Every row comes from one small tree of marks. The marks that hang from a mark follow it in brackets, in the order of their numbers. Every link used is in the known rows. Which tree was each row made from?
Known rows
k_417{k_480{k_428{k_75 k_988} k_504}}: [529, 45, -240, 145, -101, 202, 266, 1, 137, -317, 511, 172, 264, -135, 204, -416, -250, -241, -180, 114, 186]
k_608{k_417{k_480{k_504}}}: [-70, 263, -5, 226, 149, -171, 57, -24, -128, -204, 319, 343, 100, -124, -209, -132, -436, -114, -130, 39, -36]
k_428{k_480{k_417 k_504} k_988}: [364, 269, 17, 263, -31, -29, 150, 12, 277, -161, 164, -249, 392, -37, -10, -100, -588, -187, 40, 63, 134]
k_75{k_428}: [134, 100, -241, 103, -348, -156, 57, 90, 71, 2, 81, -187, 193, -226, 7, -37, -58, -129, 91, -10, 84]
k_428{k_75 k_480{k_417} k_988}: [210, 231, 75, -26, -16, 47, 240, -23, 207, -221, 129, -268, 497, -49, -2, -383, -492, -148, -65, -187, 122]
k_417{k_480{k_428 k_504} k_608}: [239, 78, -237, 153, 46, 42, 135, 224, -20, -167, 340, 347, 63, -143, -34, -100, -303, -255, -22, 234, -48]
k_480{k_417{k_608} k_428{k_988} k_504}: [510, -53, -58, 51, 55, -4, 201, 359, 180, -128, 292, 285, 250, -93, 38, -222, -353, -82, -63, 242, 163]
k_55{k_504{k_480}}: [7, -13, -62, 200, -221, -81, -47, 78, 112, -171, -24, 201, 213, 90, 52, 166, -95, -463, -133, -44, -62]
k_55{k_504}: [170, 72, -43, 5, -318, -56, -59, 105, 73, -152, -17, 162, 196, -138, 36, 171, -1, -225, -54, -15, 33]
k_417{k_480}: [17, 125, -116, 211, -78, -14, 41, -12, 30, -108, 157, 165, 194, -102, -54, -73, -204, -136, -42, 6, -50]
k_55{k_504{k_480{k_417{k_608} k_428}}}: [31, -196, -72, 91, 35, -161, 5, 227, 129, -239, 35, 388, 272, 148, -108, -86, -270, -460, -142, 102, -41]
k_75{k_428{k_988}}: [388, 4, -244, 175, -327, -82, 127, 157, 170, 15, 174, -169, 244, -179, 102, -117, -69, 6, -4, 15, 124]
k_504{k_55 k_480}: [5, -178, -282, 5, -249, -281, 102, 72, 300, -126, 67, 208, 180, 121, 36, 134, -247, -368, -25, -135, -301]
k_55{k_504{k_480{k_417 k_428}}}: [69, -170, -177, 173, -128, -139, -11, 1, 259, -268, 54, 236, 352, 200, 4, -58, -301, -516, -92, 116, -18]
k_417{k_480{k_428 k_504}}: [262, 114, -341, 265, -169, 36, 99, -3, 73, -212, 365, 154, 169, -58, 82, -98, -301, -348, 9, 253, 13]
k_75{k_428{k_480}}: [22, 266, -329, 179, -403, -125, 103, -73, 117, -55, -6, -531, 243, -146, -34, 9, -318, -239, 173, -25, -42]
k_417{k_480 k_608}: [-26, 99, 3, 106, 93, -18, 75, 234, -94, -97, 124, 350, 82, -155, -210, -83, -192, -83, -57, -22, -72]
k_417{k_480{k_428 k_504{k_55}} k_608}: [278, -129, -350, -33, -62, -145, 188, 283, 179, -304, 342, 457, 20, -174, -72, -37, -368, -274, -31, 184, -260]
k_55{k_504{k_480{k_428}}}: [70, -191, -283, 167, -344, -36, 14, 30, 145, -220, 70, 184, 241, 149, 176, 71, -94, -528, -102, 125, -63]
k_75{k_428{k_480{k_417 k_504} k_988}}: [417, 259, -207, 342, -130, -109, 147, 26, 274, -146, 202, -471, 350, -156, -58, -199, -586, -231, 74, 99, 173]
k_417{k_608}: [29, 71, 35, -111, -70, -55, 91, 311, -99, 2, 16, 226, 146, -148, -64, 30, -62, -28, 21, -60, -45]
k_428{k_480{k_417 k_504}}: [122, 386, 5, 180, -31, -84, 76, -62, 180, -182, 114, -253, 347, -44, -100, -11, -639, -345, 140, 1, 45]
k_428{k_75 k_988}: [335, 40, -36, -104, -191, 97, 244, 120, 113, -130, 210, 11, 340, -176, 171, -241, -45, -39, -153, -168, 170]

Which tree is each row?
[253, 22, -103, -85, -121, -295, 120, 193, 363, -250, 164, 200, 286, -119, -113, -12, -408, -240, 79, -9, -54]	k_480{k_417 k_504{k_55}}
[-155, 13, -200, 80, -2, -190, 118, -53, -80, -162, 284, 265, 144, 1, -110, -238, -352, -76, -84, 100, -159]	k_608{k_417{k_480{k_428}}}
[17, -316, -315, -1, -151, -343, 152, 49, 423, -243, 175, 214, 315, 224, 18, -99, -424, -428, 5, 24, -211]	k_504{k_55 k_480{k_417 k_428}}
[422, -68, -242, -127, -292, 154, 290, 85, 201, -155, 288, -6, 360, -80, 311, -343, -66, -111, -127, -29, 128]	k_480{k_428{k_75 k_988}}
[-88, 225, 78, -5, 83, -124, 112, 124, 0, -68, -53, -71, 322, -64, -286, -96, -574, -142, 90, -87, -86]	k_428{k_480{k_417{k_608}}}
[114, -120, -224, 11, -315, 70, 104, 1, 148, -329, 130, 153, 296, 107, 198, -129, -56, -610, -218, -49, 6]	k_55{k_504{k_480{k_428{k_75}}}}
[412, 328, 52, 65, 19, 100, 256, -50, 218, -276, 223, -247, 438, -77, 13, -342, -578, -257, -59, -109, 200]	k_428{k_75 k_480{k_417 k_504} k_988}
[280, 110, -139, 60, -117, -78, 136, 79, 216, -166, 267, 95, 325, -46, 47, -135, -373, -271, 116, 199, 166]	k_480{k_417 k_428 k_504}
[95, -64, -80, -125, 30, -110, 135, 275, 83, -70, 111, 249, 284, -68, -67, -208, -278, -72, 40, 92, -3]	k_480{k_417{k_608} k_428}
[98, -319, -494, -14, -384, -239, 171, 48, 326, -189, 145, 172, 183, 177, 186, 58, -224, -433, 40, 23, -293]	k_504{k_55 k_480{k_428}}
[309, -145, -241, -228, -25, -278, 186, 352, 250, -271, 238, 355, 175, -131, -112, -81, -434, -245, 39, 137, -121]	k_480{k_417{k_608} k_428 k_504{k_55}}
[202, -269, -71, 169, 104, -80, 173, 277, 226, -101, 207, 296, 309, 154, 38, -269, -361, -194, -155, 104, 9]	k_504{k_480{k_417{k_608} k_428{k_988}}}
[351, -118, -2, -249, 78, 36, 289, 299, 101, -206, 269, 225, 411, -102, 18, -513, -222, 1, -170, -30, 155]	k_480{k_417{k_608} k_428{k_75 k_988}}
[533, 48, -520, 164, -472, -205, 195, 121, 388, -197, 204, -409, 187, -167, 40, 56, -456, -252, 83, 70, -69]	k_75{k_428{k_480{k_504{k_55}} k_988}}
[99, 338, 113, 75, 131, -72, 109, 162, -3, -152, 60, -91, 262, -119, -244, -55, -592, -280, 76, 0, 16]	k_428{k_480{k_417{k_608} k_504}}
[262, 35, -73, -41, 70, -69, 155, 276, 83, -141, 218, 255, 250, -107, -74, -154, -380, -208, 42, 192, 94]	k_480{k_417{k_608} k_428 k_504}
[3, -96, -200, 154, -32, -133, 104, -17, 247, -121, 143, 88, 362, 250, 60, -178, -383, -405, 22, 76, 3]	k_504{k_480{k_417 k_428}}
[420, 234, -364, 328, -349, 11, 155, 48, 186, -81, 183, -531, 226, -151, 86, -21, -420, -225, 86, 95, 127]	k_75{k_428{k_480{k_504} k_988}}
[221, 4, -156, 35, 42, -176, 118, 331, 122, -293, 248, 482, 10, -204, -215, 12, -331, -220, -60, 40, -225]	k_417{k_480{k_504{k_55}} k_608}
[85, -49, -146, -6, 36, -28, 286, -45, -44, -296, 478, 252, 238, -84, 36, -544, -293, 22, -294, -35, -24]	k_608{k_417{k_480{k_428{k_75 k_988}}}}
[196, 196, 159, 26, 147, -93, 75, 278, 17, -113, 134, 266, 242, -156, -194, -88, -347, -153, 8, 45, 98]	k_480{k_417{k_608} k_504}
[-26, -88, 154, 112, 163, -164, -59, 238, 57, -203, -51, 387, 240, 78, -259, -19, -236, -407, -153, -33, -36]	k_55{k_504{k_480{k_417{k_608}}}}
[66, -89, -378, -5, -91, -359, 165, 39, 95, -366, 436, 414, 70, -49, -99, -101, -527, -203, -62, 155, -280]	k_608{k_417{k_480{k_428 k_504{k_55}}}}
[448, 85, -287, 44, -381, -100, 208, 138, 378, -236, 197, -188, 193, -61, 148, 154, -500, -214, 36, 5, -127]	k_428{k_480{k_504{k_55}} k_988}
